What can hang from each mark:
k_832: k_121 k_187 k_723 k_821
k_898: k_180 k_832
k_821: k_832
k_187: k_832
k_330: k_723
k_723: k_330
k_121: k_832
k_180: k_898

Each row was made from one small tree. The marks that hang from a mark follow it in brackets, in the order of their numbers. Every link used is in the known rows. Write each row's tree.
Known rows:
k_821[k_832[k_121 k_187 k_723[k_330]]]: [ -9   7  23 -24   0  -1   2  19 -36   1  -8 -21 -16  -9 -19  -6]
k_121[k_832[k_187 k_723[k_330] k_821]]: [  0  11  26 -21  -3  -3   6  13 -37  -9  -7 -19 -14 -12 -24  -3]
k_180[k_898[k_832[k_121 k_187 k_723[k_330] k_821]]]: [ 11  20  33 -15   1  -9  11  17 -36   5 -11 -25 -22  -7 -27  -9]
k_180[k_898[k_832]]: [  2   8   8  -8   1  -6   8  10 -13   3  -3 -19 -19 -15 -21   2]
k_832[k_121 k_187 k_723[k_330] k_821]: [  5  17  33 -17  -5  -1   6  15 -39   3  -7 -21 -16  -7 -12  -3]
k_832[k_121]: [ -6   9  17  -9  -7   0   6  15 -18   7   2 -17 -17 -14  -2   5]
k_832[k_121 k_187 k_723 k_821]: [  9  24  30 -20 -10  -3   9  25 -38   2  -5 -16 -15  -9  -6  -3]
k_898[k_180 k_832[k_121 k_187 k_723 k_821]]: [ 11  29  41 -16  -9 -12  19  22 -36  -6 -21 -21 -16 -10  -7  -8]
k_187[k_832[k_121 k_723[k_330] k_821]]: [ -1  10  24  -3  -3  -8  10  19 -41   4  -1 -22 -19  -6  -7   0]
k_187[k_832[k_121 k_723[k_330]]]: [ -5   8  17  -6   1  -5   4  11 -36   5  -5 -21 -17  -6  -7   1]
k_832[k_723 k_821]: [  9  13  14 -12  -9  -2   9  15 -29  -4  -5 -14 -14 -12  -9   5]
k_330[k_723]: [ -1   2  13 -10  -5   2   1   5 -12  -4  -7 -18 -13 -15 -13   6]
k_180[k_898[k_832[k_723 k_821]]]: [ 15  15  14 -10  -3 -10  13  17 -26  -1  -9 -19 -19 -12 -23  -1]
k_898[k_180 k_832[k_187 k_723 k_821]]: [ 13  25  32 -17  -8 -11  16  16 -34 -13 -21 -19 -12 -12 -11  -6]
k_180[k_898]: [ -2   8   5 -11  -1  -1   4   9 -11   6   2 -15 -16 -16 -18   4]
k_821[k_832[k_187 k_723[k_330]]]: [ -7   4  14 -25   2  -1   0  13 -34  -6  -9 -19 -12 -11 -24  -3]

Which tree is each row?
[ -4   9  20 -24   1   0   0   6 -32  -8 -10 -19 -11 -13 -25  -2] => k_121[k_832[k_187 k_723[k_330]]]
[  4  18  24 -24  -8  -4   9  23 -37  -9  -5 -15 -12 -14 -18  -3] => k_121[k_832[k_187 k_723 k_821]]
[ -2  22  35 -13  -6  -8  14  16 -23  -2 -15 -22 -15 -14  -5  -6] => k_898[k_180 k_832[k_121 k_187]]
[ -3  11  12 -28  -3  -2   2  22 -33  -7  -7 -14 -11 -13 -17  -3] => k_821[k_832[k_187 k_723]]
[  7  17  26 -19   5  -6   5  10 -31   5 -15 -25 -19  -8 -27  -7] => k_180[k_898[k_832[k_121 k_187 k_723[k_330]]]]
[ -1  14  15 -10  -4  -6   7  21 -35   4  -3 -17 -15  -8  -1   1] => k_187[k_832[k_121 k_723]]
[ 15  27  30 -18  -4 -10  14  27 -35   5 -10 -21 -20  -9 -20  -9] => k_180[k_898[k_832[k_121 k_187 k_723 k_821]]]
[  7  17  23 -11 -11  -3  11  21 -31   3  -4 -17 -18 -10  -4   2] => k_832[k_121 k_723 k_821]
[ -3   4  19 -12  -3  -4   7   9 -31  -7  -6 -20 -17 -12 -23   2] => k_121[k_832[k_723[k_330] k_821]]
[ 13  19  23  -9  -4 -10  15  23 -29   6  -8 -21 -23  -9 -19  -3] => k_180[k_898[k_832[k_121 k_723 k_821]]]
[  7  14  24 -18  -4   0   4   8 -36  -4  -7 -18 -12  -9 -17  -1] => k_832[k_187 k_723[k_330] k_821]
[  7   6  10 -11   6  -6   4   0 -22   0 -14 -23 -18 -10 -30   1] => k_180[k_898[k_832[k_723[k_330]]]]
[  6  15  19 -12  -4  -5  10  15 -28   1 -13 -20 -18 -10  -8   1] => k_898[k_832[k_121 k_723]]
[-10  -4   7 -16   1  -1   1   9 -27  -5  -8 -19 -15 -12 -22   2] => k_821[k_832[k_723[k_330]]]
[  9  19  22 -14  -3  -8  13  21 -25   2   0 -19 -18 -14 -22  -5] => k_180[k_898[k_832[k_187 k_821]]]
[ -5  14  24 -18  -8  -4  10  24 -29  -5   4 -16 -14 -17 -15  -3] => k_121[k_832[k_187 k_821]]
[  5  13  12  -7  -7  -8  11  22 -38  -3   0 -15 -14 -10  -5   2] => k_187[k_832[k_723 k_821]]
[ 14  17  24 -16   2  -8   8  11 -34  -1 -11 -23 -18  -9 -31  -6] => k_180[k_898[k_832[k_187 k_723[k_330] k_821]]]
[  1  20  31 -14 -11  -2  11  26 -30   6   4 -17 -17 -12  -3  -2] => k_832[k_121 k_187 k_821]
